Each row was made from one walk, in order. Every step used is in the known rows, and no mark comes twice. Write each row's walk.
In the rows, zero is written as 128.
Known rows
W -> J -> F -> Y -> H -> G: [104 172 138 157 109  59 119 105 118 180 107 154 142 126 161 150 126  93
 135  38 122 128 154  95]
H -> D: [118  87 134 109 115 191 139 128  88 114 123 116 143 111  98  88 102 110
  84 164 156 101 139 140]
W -> J -> H: [195 123 152  85 118 126  95 136 131 155  66 107 132 212  70 127 180 160
 132 127 105 189 148 124]
W -> H -> J -> F: [147 106 146 111 185  97 135 151 179 140 113  88 168  86  69 127 107 131
 127 112 134 115 107 106]
F -> Y -> H -> L -> D: [148 128 100 132  86 161 133 102  75 128 184 137  90 142 198 121 119 128
 127 142 119 118 167 120]
J -> H -> D: [143  88 145  64 100 158 117 135 107 150  86  93 110 135  70  77 150 124
 111 184 136 116 137 109]
L -> D: [138  73 111 143  71 177 120 134 125 121 152 147 118 152 130  83 142 112
  99 172 140  85 163 181]
L -> D -> G: [138  49 104 159 100 188 115 132 130 137 153 173 101 128  86  98 185  70
 104 187 140  90 156 214]
J -> F -> Y: [ 86 129 143 149 105  91 148 103 114 124 130 147  91 131 143  70 106 126
 104 125 114 119 108 109]
J -> F -> Y -> H -> G: [ 67 158 120 177 101  78 140 115 113 172 131 158 109  90 178 105  98  76
 113  76 132  78 116  98]
H -> J: [141  83 120 102 141 139 155 162 126 123 159 108 156 142 105  94 109 139
  87 157 109 102  97 130]
W -> F: [138 126 138 146 118 176 109 124 134  85 141 144 141 183 114 127 126 150
  81 131 142 167 119 163]
F -> Y: [105 128 123 142  75 149 162 107  89  83 143 153 108 174 144  71 105 133
  87 137 108 140 112 116]
J -> F: [106 105 138 160 140 117 126 134 127 142 108 138 114 112 115  90 108 133
  99 133 144 104 108 148]
W -> J -> F -> Y -> H: [149 175 143 154 133  66 123 100 111 158 114 163 134 150 174 141 142 137
 162  45  96 162 147  90]
Y -> H -> D: [141 118 115 139 132 187 132 128  76 138 128 132 150  96 135 110 115 109
 123 129 147  91 144 124]
Y -> H -> J: [162 109 101 132 155 135 148 168 118 146 166 119 166 121 140 122 122 141
 125 120 104  91 100 113]
F -> Y -> H: [127 160 112 164  84 149 151 110  77 107 151 161 114 156 179  97 112 134
 123 103 102 132 110  96]
W -> J -> F: [147 120 160 139 153  94 108 123 132 156  84 138 142 155  98 135 135 146
 122  94 130 156 144 143]
F -> Y -> H -> G: [ 85 154 106 171  71 139 153 122  86 135 144 158 127 133 177 100  97  88
  97  84 129  95 126 107]
Y -> H: [146 131 108 175 123 179 129 145  91 133 130 149 138 136 154 117 116 136
 125 109 130 114 118 140]
W -> Y -> H -> G: [123 172 130 214  91 164 143 135 108 144 118 156 146 152 177 153 106  79
 128  96 162 107 145 170]
F -> Y -> H -> J -> W: [100 151  94  96 143  73 148 143 145 112 162 119 125  96 176 143 122 150
 177 131  94 110  97  76]
J -> W: [ 86 118 116 124 137 149 120 143 144  91 103 117 113 109 119 131 116 156
 128 166 143 123 112 166]

Write each row's walk
[144 115 117 145 187  69 134 156 142 184 149 122 147  78 142 126 119 131
 141 110 110  75  99 102] | Y -> H -> J -> F
[125 127  95 105 178 102 128 173 160 131 142 101 147  79 145 163 129 156
 170 143 111  92 100 122] | Y -> H -> J -> W
[ 96 142 133 120 139 144  94 130 176  69 117 126 121 137 118 160 141 173
 125 150 154 165 118 173] | J -> W -> F
[151 161 117 119 122 104 142 122 133  99 206 145 154 162 169 137 135 144
 122  93  87 154 104  79] | W -> F -> Y -> H -> J
[103 108 137 108 138  46 170 121 141 144 170 119 114 115 128  76 107 126
 106 129  94 100  91  80] | H -> J -> F -> Y
[ 89 179 121 101 120 124 109  88 136  81 146 136 126  92 168 173 139 132
 160 122 138 152 141  94] | J -> W -> F -> Y -> H -> D
[182  79 158  64 140 146  96 126 122 181  69 123 121 146  12 134 216  93
 137 160 126 173 162 141] | W -> J -> H -> D -> G
[128 138 125 145 124 163 122  83 102 115 172 187 121 111 123 139 169  77
 122 122 132 158 135 124] | W -> F -> Y -> H -> D -> G
[174  96 129 111 123 213 110 119 126 113 122  86 128 131 100 139 112 132
 114 155 166 142 182 169] | W -> H -> L -> D
[165 150 146 179 174  71 149 146 147 171 146 136 142 119 167 156 129 116
 175 103 126 103 117 119] | W -> Y -> H -> J -> F
[214  96 149  48 109 132  78 127 128 177  98  85 101 200  82 150 188 155
 139 167 124 176 200 145] | W -> J -> H -> L -> D
[ 99  97 112  79 164 105 137 165 168 106 136  89 139 100 107 138 121 159
 133 177 123 102  98 133] | H -> J -> W
[168  76  97 159 152 200 103 127  96 169 160 155  89  99 127 150 165  94
 132 173 142 103 163 199] | Y -> H -> L -> D -> G
[109 123 136  80 143 181 111 124 155  85  67  79 154  54  73 157 110 126
 150 152 178 135 148 136] | J -> W -> H -> D
[106 159 125 178 113  86 141 107 106 140 136 165 102 113 187  99 112 124
 142  86 109 111 114  89] | J -> F -> Y -> H
[ 75 165 132 110 101 116 114 101 160  47 141 139 103 151 144 141 134 160
 129 144 127 183 114 130] | J -> W -> F -> Y
[ 96 197 117 135 113 112 109 104 151  71 145 152 113 135 184 174 142 160
 161 105 121 172 115 112] | J -> W -> F -> Y -> H
[171 103 128 102 154 163 148 153 155 103 125  82 186 127  70 125 107 139
 115 126 126 135 109 121] | W -> H -> J
[123  80 135 115 172  73 141 153 155 160 146 109 134 100  99  98 113 131
 101 142 118  85  93 123] | H -> J -> F
[ 82 183 124 191 119 130 124 143 147 128  98 141 124 107 182 193 118  97
 180 117 178 109 146 176] | J -> W -> Y -> H -> G
[ 94 146 124  66 132  73 135 123 186  63 176 116 130 139 136 149 135 160
 128 153 102 165  96 102] | H -> J -> W -> F -> Y
[118 135 139 114 152  98 153 151 174  97 135 104 133 137 136 164 128 141
 169 177 134 131 117 157] | H -> J -> W -> Y
[111 133 104 179 110 172 129 150 102 153 120 139 146 114 150 119 101  94
 101  95 149  82 126 148] | Y -> H -> G
[124 189 129 188 137 142 126 130 141 101 103 151 118 126 184 188 133 139
 206 129 152 139 137 164] | J -> W -> Y -> H
[149 119 150  88  91 115  98 149 134 180  59 103 138 192  65 132 165 116
 108 113 126 156 157 127] | W -> J -> H -> G
[143  58 138  86 127 168 112 135 116 167  94 130  89 103  28  91 190  77
 111 201 137 118 128 145] | J -> H -> D -> G
[161 176 154 130 169  81 119  92  89 167 118 127 115 144 165 170 111 156
 148  67 109 187 153  88] | W -> J -> F -> Y -> H -> L
[128 131 145 100 146  69 163 119 168 120 134  95 143 106  96 107 103 124
 124 103 109 130 105  66] | W -> H -> J -> F -> Y
[131 146 158 130 117  67 135  93 122 135 109 150 125 169 126 116 129 140
 124  83 103 169 140 101] | W -> J -> F -> Y
[122 137 134  93 181 183 110 127 146  82  69  56 119  88  90 183  84 177
 140 155 169 180 131 156] | J -> W -> H -> L
